Known rows, with every step that occurs
feka, sazir, gesu: [ 15.8   0.0  50.9  18.1 -13.3  -2.9 -15.2 -16.6 -13.3   2.0  36.8  -2.6
  41.5   0.4  -5.3 -31.6  31.1  -2.1 -43.8 -14.0   4.9]
zuba, sudin, gesu, sazir, vugo: [-20.9   7.0  26.3  -0.1 -36.1  46.2 -17.5  -2.8  -5.3   1.5  11.4  54.1
 -11.8  50.9  -2.1  10.5  20.1   8.3  15.2   2.5   4.1]
likapa, sazir, vugo, giti, gesu, sudin: [-14.2  10.5  69.8  12.4 -17.9  14.8 -16.8 -16.0 -35.7  14.3   4.2  10.9
  -8.9  35.6 -24.8 -46.4  18.2  -0.2   5.6 -35.0  25.7]
sudin, gesu, sazir: [-16.7   6.8  15.2  -6.2 -20.9  25.0 -28.3  -2.7  15.8 -11.1  21.3  43.2
  -6.3  49.8 -26.1  19.1  16.9  21.5   8.6  -5.2   7.3]
zuba, sudin, gesu, sazir, vugo, giti, feka: [-58.2  14.5  32.2  -2.1 -30.4  20.4 -37.4  -5.5  -7.8  11.2  -1.4  44.2
 -21.6  34.9   1.2   2.0  -5.0 -13.1  -4.9  -0.4  -7.3]
feka, giti, gesu, sazir: [-34.2   2.2  45.7   3.4 -25.9  19.0 -13.3 -13.8  -6.0  -5.0  20.6  17.1
  -0.2  22.5 -30.1 -22.2   2.8  12.0 -17.9  -4.3  58.4]
vugo, giti, gesu, sazir: [-48.7  22.4  45.8  -1.0 -12.0  -4.3 -28.6  -9.9 -21.6   2.7  14.4  15.2
   0.7  30.2 -34.6 -19.9  -7.1  -1.0 -10.5 -21.4  35.1]
sazir, vugo, giti, feka: [-28.2   0.4  45.0   8.1 -17.3  -1.7 -34.7  -1.7  -7.1  15.1  -6.9   5.1
 -14.0   5.1   6.7 -22.7 -10.0 -10.0 -33.9   0.0   6.5]
sudin, gesu, sazir, vugo, giti, feka: [-44.2   8.3  45.0  -4.2 -30.4  14.8 -42.4  -3.6  -6.5  -3.2   5.8  33.6
 -26.7  34.9 -13.3  -4.2   3.5  -9.1 -18.1   1.0  10.2]
likapa, sazir, vugo, giti, zuba: [-13.5 -13.7  67.2   7.8  -4.7  11.1 -45.1 -18.1 -35.2  24.7  -6.8  -7.9
  11.8  29.8  12.3 -52.7 -13.8 -21.0 -34.7 -16.7  -4.8]
sudin, gesu, sazir, vugo, giti: [-24.3   9.5  48.4   1.7 -21.8  19.8 -39.0 -15.7 -28.8 -15.9   5.7  34.6
 -14.3  64.5 -14.7   1.6  10.1   9.8 -22.8  -9.9   6.6]
likapa, giti, zuba: [ -6.5 -22.7  34.2  13.2  -2.6   5.6 -23.9 -23.4   0.1  34.8  -6.6  -5.3
  21.4  -7.8   4.8 -36.7 -13.7  15.4 -25.6 -11.7  -3.0]
gesu, sudin: [ 14.0  -2.4  20.7  17.3 -19.7  11.4  -3.1  -2.6  21.1   2.2   7.2  13.7
  -8.0  27.9 -15.7  -5.7   9.1  32.8  15.4 -11.1   5.6]
vugo, giti, feka, sazir: [-22.8  -5.3  43.0   7.5  -5.9 -20.8 -24.6  -5.5  -1.2  -1.3   4.7  -0.3
  13.1  -7.5   1.0 -26.4  -0.3 -23.2 -49.0  -3.4   7.9]
sudin, gesu, sazir, vugo: [ -6.5   1.9  37.1  -1.6 -35.7  40.0 -23.8   0.7  -4.3 -11.1  18.2  45.0
 -14.8  54.3 -15.6   6.8  26.3  13.2   2.9   5.0  21.4]
giti, vugo: [-12.7  -3.7   8.0  -3.4   6.0  -4.8 -12.7  -0.3  -1.4  25.9   7.6  10.6
   9.3  -8.9  -5.3 -17.2  -2.5   2.2 -28.2 -11.4  20.6]
likapa, sazir: [ 12.9 -11.9  38.2   4.7   7.5  18.2 -13.2   1.1   6.6  27.4  15.4   3.9
  19.8  13.0   2.4 -25.1   7.0  -1.4 -19.3 -16.6   7.6]
vugo, giti, zuba, sudin: [-44.6   5.8  12.1  17.6   3.6  -0.9 -38.0 -24.3  -7.5  30.7 -18.1   2.7
  15.4  17.6  21.4 -17.2 -34.5  -0.9 -10.2 -20.2 -39.8]
feka, giti, zuba, sudin: [-29.9 -14.1  12.8  21.9 -12.2  22.3 -22.5 -27.3   7.6  22.3 -14.4   6.1
  15.9   7.5  23.7 -20.0 -25.3  13.3 -16.5  -3.2 -16.7]
zuba, sudin, gesu: [-27.0  13.6 -20.4  10.7  -0.7  25.3 -27.0 -14.7  22.0  16.8  -2.0  42.1
   1.7  26.5   5.7  24.8  15.2  29.6  18.7 -18.7 -41.4]

Rows
[-44.3   9.8   9.1  12.1 -10.0  24.3 -52.1 -29.6 -15.4  18.2 -17.9  32.4
  -3.7  40.2  13.3  -0.5  -0.8   8.9   5.0 -20.2 -48.3]	sazir, vugo, giti, zuba, sudin, gesu
[  2.0 -15.4  52.9   5.5 -31.4  10.4  -9.8  10.4  -0.7   3.4  10.4  11.2
   4.5  -7.5  10.5 -32.1  22.0 -23.2 -30.3  16.8  29.1]	giti, feka, sazir, vugo
[-12.4 -19.9  19.3   5.6   0.5   7.3  -9.2 -17.3  -9.0  13.3   4.3   6.0
   8.7  -4.6  -1.8 -24.6  -8.0  15.0 -56.9  -4.8  36.0]	feka, giti, vugo
[-56.7  14.9  15.0  -0.3 -15.3  19.3 -47.3 -21.8  -6.7   6.7   1.4  40.5
  -0.9  57.6  -8.1   9.1 -13.7   4.1   8.8 -15.9 -26.8]	vugo, giti, zuba, sudin, gesu, sazir
[-37.9  15.6  36.1   6.2 -20.9  25.6 -32.6 -17.8 -31.0  -3.4  -1.1  45.2
 -10.7  61.3  -1.7   6.2   2.1   7.0 -10.7 -11.6  -9.5]	zuba, sudin, gesu, sazir, vugo, giti
[ -4.7   6.6  65.4  21.1 -29.3 -11.6 -18.3 -20.0 -13.8  -1.4  27.7   1.7
  11.2  13.9 -18.2 -35.7  18.8  -5.5 -26.7 -18.7   2.1]	vugo, giti, feka, sazir, gesu, sudin
[-45.7   2.1  42.6   8.7 -22.5  17.2 -32.9 -15.8 -25.9  19.2  -9.2  18.6
   4.7  40.0  15.6 -23.9 -30.1 -15.0  -7.7  -4.8 -11.3]	gesu, sazir, vugo, giti, zuba, sudin
[-36.3   2.0  59.7  -0.3 -30.2   5.1 -30.4   2.4 -11.3   5.6   4.6  15.4
 -18.1  19.9  -3.8 -22.0 -13.0 -18.9 -29.5   8.4  24.1]	gesu, sazir, vugo, giti, feka
[-43.1  23.4  29.0  10.4   6.7 -15.2 -35.0 -19.5 -18.3  16.3  -3.0  -1.3
   5.9   8.0 -21.0 -24.9  -1.0   9.1 -18.1 -35.8   8.2]	vugo, giti, gesu
[-16.2   6.5  61.1  15.8 -14.8 -19.5 -30.7 -19.3 -17.7   6.6  30.1  -7.1
  29.7  -8.0  -5.1 -39.6  14.7 -23.4 -59.6 -15.3   0.2]	vugo, giti, feka, sazir, gesu
[-31.4 -10.5  39.6   7.0 -43.3  53.8 -28.1 -21.3 -13.4  -3.2   3.9  44.8
  -9.1  54.2   5.9  -8.1   4.3   8.3  -3.4   9.5   8.8]	feka, giti, zuba, sudin, gesu, sazir, vugo
[-16.6   4.0  62.4   6.7 -21.1   9.9 -27.2  -8.2 -35.3  -7.4   3.5  16.6
  -6.8  48.6  -7.5 -17.1  -7.0   0.0 -35.8  -4.1  22.8]	gesu, sazir, vugo, giti
[  5.6 -25.1  66.8   8.2 -26.1  13.2   0.4  -3.2 -13.7  12.7   6.5  10.3
  13.1 -19.0  11.8 -41.5  23.2 -16.3 -44.9  13.1  35.1]	likapa, giti, feka, sazir, vugo
[-37.9  19.6  46.5  10.9  -7.6  -1.5 -34.1 -17.0 -35.7  13.3  -5.9   3.4
  -1.7  14.5 -14.2 -33.1   7.5   2.7 -20.2 -26.1  19.2]	sazir, vugo, giti, gesu
[-30.9  13.8  59.7  10.8  -9.2  -6.8 -26.2 -16.8 -44.4   2.2   0.6   3.6
  10.3  10.6 -12.0 -43.3  21.8 -13.6 -33.2 -23.0  29.0]	feka, sazir, vugo, giti, gesu
[-35.6   1.7  48.9   2.4 -23.8  17.6 -57.0 -20.8 -26.0  -1.2  -0.9  24.3
  -9.4  57.7 -10.0 -18.5  -4.9  -2.6 -14.0  -8.3  -7.4]	sudin, gesu, sazir, vugo, giti, zuba
